What can hang from each mark
K_888: K_87 K_458 K_609
K_303: K_87 K_609
K_887: K_940
K_609: K_87 K_303 K_940
K_550: K_940
K_940: K_550 K_609 K_887
K_87: K_303 K_609 K_888

Known rows, with every way that one mark hangs from another
(K_888 (K_87 K_303)): [-11.9 -14.1 -18.1  12.1 -19.6  -0.2   4.3   2.6  -2.7   2.7  -0.3   1.4
 -26.3  -2.9   7.0   9.0  -8.2 -14.8   6.3   5.9   5.3  -8.9   0.3]
(K_888 (K_87 K_303) (K_609 (K_940 K_550))): [-12.7  12.0 -17.9  -6.2  12.5   2.4   0.2  -1.0  -1.5   0.2   2.1   9.4
  -3.9 -21.0   9.9   9.1  -9.0 -13.1 -14.2  -9.7   0.7 -31.3  16.2]
(K_87 (K_609 K_303 (K_940 K_550 K_887)) K_888): [-2.6  5.7 21.3 10.4 17.3 -4.9 -2.7 -4.8 -4.4 -8.6 -0.5 -2.6 20.1 11.4
  2.9 13.8 -3.1 -3.5  1.8  1.4 -1.8 -5.7  7.6]
(K_550 (K_940 (K_609 (K_303 (K_87 K_888))) K_887)): [  0.3 -16.7   2.6   9.5  20.3  13.2   0.0   4.9  -2.4  -4.4  -1.2   0.7
   1.5  16.6  -5.6 -35.1   3.2  -0.3   1.6  13.4   2.0   7.7 -10.6]
(K_550 (K_940 (K_609 (K_87 K_303 K_888)) K_887)): [  5.8 -19.1  17.3   4.7  12.3  14.9  10.3   8.8  10.1  -0.9  -2.2   5.2
   7.0  14.8  -7.1  32.7   0.7   6.4 -14.6   2.2   2.2  27.2  -5.1]
(K_887 (K_940 K_609)): [ -5.0  -3.3 -10.3 -16.4 -10.8 -11.2   2.9   0.2   5.8   5.4  -0.4   9.8
  -5.3  17.0 -11.8 -27.1   3.7  11.2 -10.0  11.0   6.1  -5.0   4.9]
(K_609 (K_940 K_550)): [ -8.8  20.8  -5.7  -2.8   2.3  -7.4   0.8  -1.5  10.3   2.8   0.3   0.5
  -3.3   5.0  -4.0 -11.5   3.8   1.4   5.9  -7.8  -5.0 -10.9   4.0]
(K_888 (K_87 (K_609 (K_940 K_550))) K_458): [ -2.5   8.6  -5.5 -14.3   6.2   3.4 -12.3  -8.7   5.3   3.1   3.7  -1.4
   7.3 -42.6   5.0   1.0 -10.0 -19.0   4.7  -4.1  -4.4 -36.6   4.4]
(K_888 (K_87 (K_303 (K_609 (K_940 K_887)))) K_458): [  0.4   3.2 -16.7 -13.8  22.7   2.3 -11.6   0.6  -4.1   3.4   1.3  -8.8
 -15.3 -56.8  18.1  46.3  -5.0 -29.9 -36.5  -4.3   0.5 -41.0  -5.2]
(K_940 K_550): [-10.6  11.6  -7.4   6.5 -16.3  -5.8   4.9  -0.1   3.4   3.6   0.4  -3.0
  -5.3  24.5  -2.1 -24.4   5.4   5.4  18.3   2.5  -2.1  -8.8  -0.5]
(K_87 K_303 (K_609 (K_940 K_887)) (K_888 K_458)): [ 14.2 -17.5  12.8   6.5  18.7   0.7  -2.0   3.7   3.1   0.4  -2.0   5.4
   5.2 -40.1  14.2  56.3 -16.0 -15.0 -26.5  -1.6  -3.3   2.5   1.9]
(K_550 (K_940 (K_609 K_87) K_887)): [ -3.1  -1.2   9.4 -18.7   3.7  10.7  -1.1   2.0   9.3   4.0   0.4   3.6
  -3.0   8.4 -16.6   3.5   7.0  15.4  -9.6  14.0  -0.7   0.1  -6.3]
(K_940 K_550 (K_609 (K_87 K_303 K_888)) K_887): [  0.9  -6.1  18.8  15.4  10.8  -0.3  15.6   6.6   5.5  -3.9  -0.9  -5.0
  22.2  36.5  -8.0  19.3   2.1   5.5 -24.9  -5.1   3.7  16.1  -3.2]
(K_550 (K_940 K_609 K_887)): [ -9.2   0.7  -1.4 -12.2  19.7   9.2   0.3   4.2  11.3   5.9  -0.9  11.2
  -3.1  11.8 -12.5 -13.1   4.0   6.4 -20.6  21.1  -2.8 -23.8  -6.5]
(K_887 (K_940 K_550 (K_609 K_303))): [ -0.5  18.7  -6.4 -11.8 -10.1  -8.7   0.4  -3.7  -7.9  -2.1   0.1   5.2
  13.5  45.0 -12.1 -43.8   4.1  11.9  10.3   6.7   8.5 -22.0  10.5]
(K_887 (K_940 K_550 (K_609 (K_303 (K_87 K_888))))): [  4.7  -3.8  -5.3   4.5   1.0  -7.2   4.4   1.0  -4.5  -6.4  -0.6  -3.5
  17.2  37.1  -7.4 -60.8   3.2   5.2  18.3  -7.0  11.3  13.9   3.2]
(K_550 K_940): [ -6.5  -2.5  -9.3  -2.2 -17.0   8.0  -0.5   1.2   7.9   6.7  -0.6   9.0
 -22.1   4.2   0.2 -10.1   3.1   5.5  28.9  11.2  -3.8   4.1  -3.9]
(K_87 K_303 (K_609 K_940)): [  3.3 -12.9  -6.3  -8.4   8.3  -2.5   0.9   3.9   4.4   3.0  -1.0   8.1
  -3.8 -17.8   3.7  48.1 -17.7  -4.9  -3.0   3.5  -1.6   7.6   3.2]
(K_609 K_940): [ -8.4   5.7  -8.3  -2.4  -8.6  -7.9  -1.2  -0.7   6.8   4.3  -0.2   6.0
 -20.1  -8.8  -1.0   0.2   3.8   2.3   2.4   0.0  -5.6   3.6   3.0]
(K_303 (K_87 K_609)): [ -3.7 -26.8 -16.5  -7.5  -6.8  -3.7  -2.0   4.0   2.1   4.2   1.1  -6.8
 -14.0 -13.2   3.3 -12.1 -10.4   0.3  21.2  13.6   0.4  18.3  -8.5]
(K_87 K_609 (K_888 K_458)): [  5.2 -27.7   6.1  12.8 -23.9   0.9   0.8  -4.6  -3.8   4.1  -0.1   3.3
  -2.0 -21.7  13.8   6.8  -2.6  -3.1  11.9   5.5  -4.7  18.6  -5.2]
(K_303 (K_87 K_888) (K_609 (K_940 K_550 K_887))): [ -6.2   1.9  -6.6  -1.8  41.9  -6.4  -0.9   4.7   9.1  -3.5   0.3 -25.0
   6.1 -13.8   7.5  -1.5   6.7 -11.1 -15.7 -16.5  -1.1   5.0  -9.0]
(K_550 (K_940 K_887)): [ -8.6   4.3  -2.5  -4.1   3.8   5.7  -3.1   3.4   9.7   5.3  -0.8   4.4
 -19.0   3.2  -0.6   0.7   1.5   4.7   6.3  15.5  -2.2 -12.2  -1.9]
(K_303 (K_87 (K_609 K_940) (K_888 K_458))): [ 11.8 -25.3  -2.8   0.8   4.4   0.6  -6.9  -0.1   5.0   1.2   0.4  -2.7
  -3.5 -52.3  12.2  -0.2  -9.0 -11.0   6.8  -7.3  -5.1  27.1  -6.9]

Rows
[  4.2  -6.4   5.7 -12.0  12.2  13.9   3.8   9.1   7.7   3.0  -0.8   5.4
  -0.3  11.1 -11.1  30.8  -3.9   8.5 -16.1  11.5   2.8   3.0  -5.6] => (K_550 (K_940 (K_609 (K_87 K_303)) K_887))
[-13.5  12.0   0.6  -2.6  18.4  -5.3   5.1   2.1   6.9   2.9   0.1   0.0
  12.1  31.7 -15.1 -29.2   5.6   4.1 -31.3  13.9  -1.5 -35.5  -2.4] => (K_940 K_550 K_609 K_887)
[-12.8  13.7 -14.2 -13.9  39.3  -1.8  -3.1   2.8   3.7  -0.7   1.4 -15.4
   1.3 -18.2   7.4  38.9  -4.8 -24.8 -29.0  -7.9   3.3 -43.3   0.5] => (K_888 (K_87 (K_303 (K_609 (K_940 K_550 K_887)))))
[ -9.7  18.4   2.8   3.3   8.2  -3.4   0.4  -1.6 -10.5  -2.6  -0.5   0.8
  12.3  44.3 -12.2 -34.4   7.1   4.6 -16.5  18.8   1.6 -41.1  -0.8] => (K_940 K_550 (K_609 K_303) K_887)
[  3.9   6.2  19.0  17.8  13.5  -4.0   7.6   5.1   9.1  -5.5  -1.2  -7.9
   8.3   8.3   0.8  44.0  -2.4   1.1 -10.3 -21.0   0.6  25.4   7.4] => (K_609 (K_87 K_303 K_888) (K_940 K_550 K_887))
[  3.0 -12.6  15.6  10.4 -27.4  17.2   4.8  -4.8  -6.6  -3.7  -1.0   7.2
   2.3  26.3  -7.4 -10.5  13.6  14.6  30.5   3.6  -0.4  37.3  -6.9] => (K_550 (K_940 (K_609 (K_87 K_888) K_303)))
[ 14.5  18.9  -4.9 -10.8  -8.3   5.9  -4.4  -2.0 -10.5   2.1   2.3   6.7
   2.6 -36.9  12.2  28.6  -5.3   5.4  -9.3 -22.0  -3.3  -3.5  11.4] => (K_888 K_458 (K_609 (K_87 K_303) (K_940 K_550)))
[  2.0   4.9  -2.2  19.3   3.0  -3.1   0.2  -1.0  -4.9  -8.1  -0.4  -8.2
  -0.5  11.2   3.7 -34.2   3.6  -4.1  29.3 -17.3   0.2  21.7   0.2] => (K_609 (K_303 (K_87 K_888)) (K_940 K_550))
[ 15.5 -12.7  11.3  14.1 -14.1   7.4  12.0   1.9  -1.8   0.4  -0.2   0.4
  20.7  11.0  -0.2   5.2   1.5   1.7  -8.1 -14.2  -0.2  19.7  -5.2] => (K_940 K_550 (K_609 (K_87 K_303 (K_888 K_458))))
[  1.3  -1.5  12.5  -4.6 -16.4  -8.1  11.0  -2.0  10.9  -2.1  -0.2  -2.7
  19.8  32.7 -12.5 -17.8  11.2  18.1   8.3 -13.5   7.0  31.9   7.5] => (K_887 (K_940 K_550 (K_609 (K_87 K_888))))
[ 10.1 -20.0   4.2  -1.6  24.9  -1.4 -10.4   1.8   6.4   0.7   0.3  -6.8
  -1.3 -53.6  10.7   8.7 -11.4 -11.7 -15.9  -2.1  -3.5  10.9  -6.0] => (K_303 (K_87 (K_609 (K_940 K_887)) (K_888 K_458)))
[ -7.3  15.9   6.1 -12.1  29.2  -7.4  -5.4  -0.4  12.2   1.4   1.1  -3.4
  13.7  -5.6  -4.7  18.6  -8.1  -0.9 -15.3   5.6  -4.0 -25.1   6.7] => (K_87 (K_609 (K_940 K_550 K_887)))
[ 11.8 -10.7  10.5  11.2 -16.9   2.5  -7.2  -9.5 -13.8  -3.1  -0.7   7.5
   1.5 -27.4  14.0  12.2  -2.0  -7.6  16.0   0.8  -6.2  11.9   1.4] => (K_87 (K_609 K_303 K_940) (K_888 K_458))
[ -9.3   4.9   0.9   4.2  -4.2  -4.3  -0.9  -1.5 -14.4  -1.4  -1.0   5.1
  -2.7  29.3  -8.7 -24.3   7.2   6.4 -20.5  27.3   1.4 -27.3  -3.4] => (K_940 (K_609 K_303) K_887)
[ 15.8  -9.1   8.4   8.4  12.9   3.3   2.9   0.5   4.2   0.0  -0.8   5.3
  20.7 -22.7  12.0  36.2 -14.0 -13.1  -0.5 -14.8  -4.2   3.5   5.1] => (K_87 K_303 (K_609 (K_940 K_550)) (K_888 K_458))
[ 13.2   6.8  21.6  14.9 -21.2  -1.1  -9.5  -7.7 -15.6  -5.5  -0.4  -3.9
 -10.9 -23.9   8.4  18.1  10.2   1.9   3.0  -9.9  -3.5  20.9   1.2] => (K_609 (K_87 (K_888 K_458)) K_303 (K_940 K_887))
[ 11.2 -15.6  -7.6  27.1 -33.1   2.3  -4.1  -1.7 -20.2  -3.2  -0.7  -5.3
 -18.6 -11.4  16.3 -41.5   3.9  -7.2  32.2  -0.6   0.5  23.7 -10.1] => (K_609 (K_303 (K_87 (K_888 K_458))))
[  2.7  26.9   5.4  -0.2 -23.4  -4.0  -4.8  -7.3  -9.0  -4.4   1.2  -6.2
  -3.6  14.3  -4.3  -1.6   7.6  10.9  32.9 -11.7  -1.1  12.9   5.9] => (K_609 K_87 K_303 (K_940 K_550))
[  5.6   0.0  -1.4  -1.5 -15.5  -3.1   3.0   3.7   1.0   1.9  -0.3   0.8
 -19.2 -10.4  -0.2  41.8  -3.7   5.4   7.5 -11.8  -0.4  29.4   1.5] => (K_609 (K_87 K_303) K_940)
[  2.5   0.5  -0.1  -0.8  -8.6   2.1  12.2   4.6   1.6   1.9   0.2  -1.4
  12.8  32.0 -12.7   5.8  -0.5   9.5  -5.1  -3.5   2.8   8.0  -3.0] => (K_940 K_550 (K_609 (K_87 K_303)))
[ -5.0  11.0  -7.5 -19.9   0.1 -10.7   5.0   0.4   9.4   3.6   0.1   4.8
  13.1  33.0 -14.9 -37.4   3.0  12.4  -5.2   3.5   6.4 -17.1   9.0] => (K_887 (K_940 K_550 K_609))
[ -5.8  32.7   4.0   3.3  11.9  -8.0  -6.9  -3.2  -7.0  -4.6   0.1  -3.0
  -1.2  16.2  -3.3  -9.3   2.8   0.4  -1.0   2.6  -2.2 -29.9   8.4] => (K_609 K_303 (K_940 K_550 K_887))
[-10.8  -8.6  -1.6  20.2 -40.0   0.1   3.8  -7.4 -26.5  -4.1  -1.1  11.7
 -13.6  10.5  17.1 -17.7  10.8   9.6  14.6   7.9  -0.9  14.3   7.8] => (K_87 (K_888 (K_609 K_303)))
[  5.6  17.3   2.6 -14.4 -26.2  -6.9  -0.7  -6.0  -8.8  -3.5   1.3  -2.1
  13.2  39.1 -16.0 -25.9   6.6  21.1  21.9  -2.0  10.2   2.3   9.9] => (K_887 (K_940 K_550 (K_609 K_87 K_303)))
[  1.2  -2.2  -8.2  -8.4  18.2  11.7  -6.8   5.8  -3.6  -1.0  -0.2   1.2
  -6.6  10.0  -9.9 -37.1  -1.3   1.4   1.6  21.0   2.3 -16.4 -11.3] => (K_550 (K_940 (K_609 (K_303 K_87)) K_887))
[ -0.7  -1.1 -11.5 -15.7  22.8  -3.7  -4.3   2.3  11.7   1.7   2.2  -8.0
   6.7 -16.9  -3.2 -10.8 -12.0  -3.1  14.0  -5.4  -2.7   1.9  -1.6] => (K_303 (K_87 (K_609 (K_940 K_550))))
[  9.1  -9.0   5.2  -6.8 -19.6   1.8  -3.5  -7.0  -4.4   2.0   0.6 -12.9
 -10.1 -46.0  15.4  34.4  15.9  -0.4   3.7 -21.7  -6.5  35.7 -11.2] => (K_303 (K_609 (K_87 (K_888 K_458)) K_940))
[  0.4 -10.0 -18.3   9.8 -27.2   4.4  -2.1   0.1  -6.4   5.1   0.2   2.9
 -24.9 -26.2  12.7   5.9  -9.3 -20.1   4.1   2.6   2.2 -17.8  -2.2] => (K_888 (K_87 K_303) K_458)
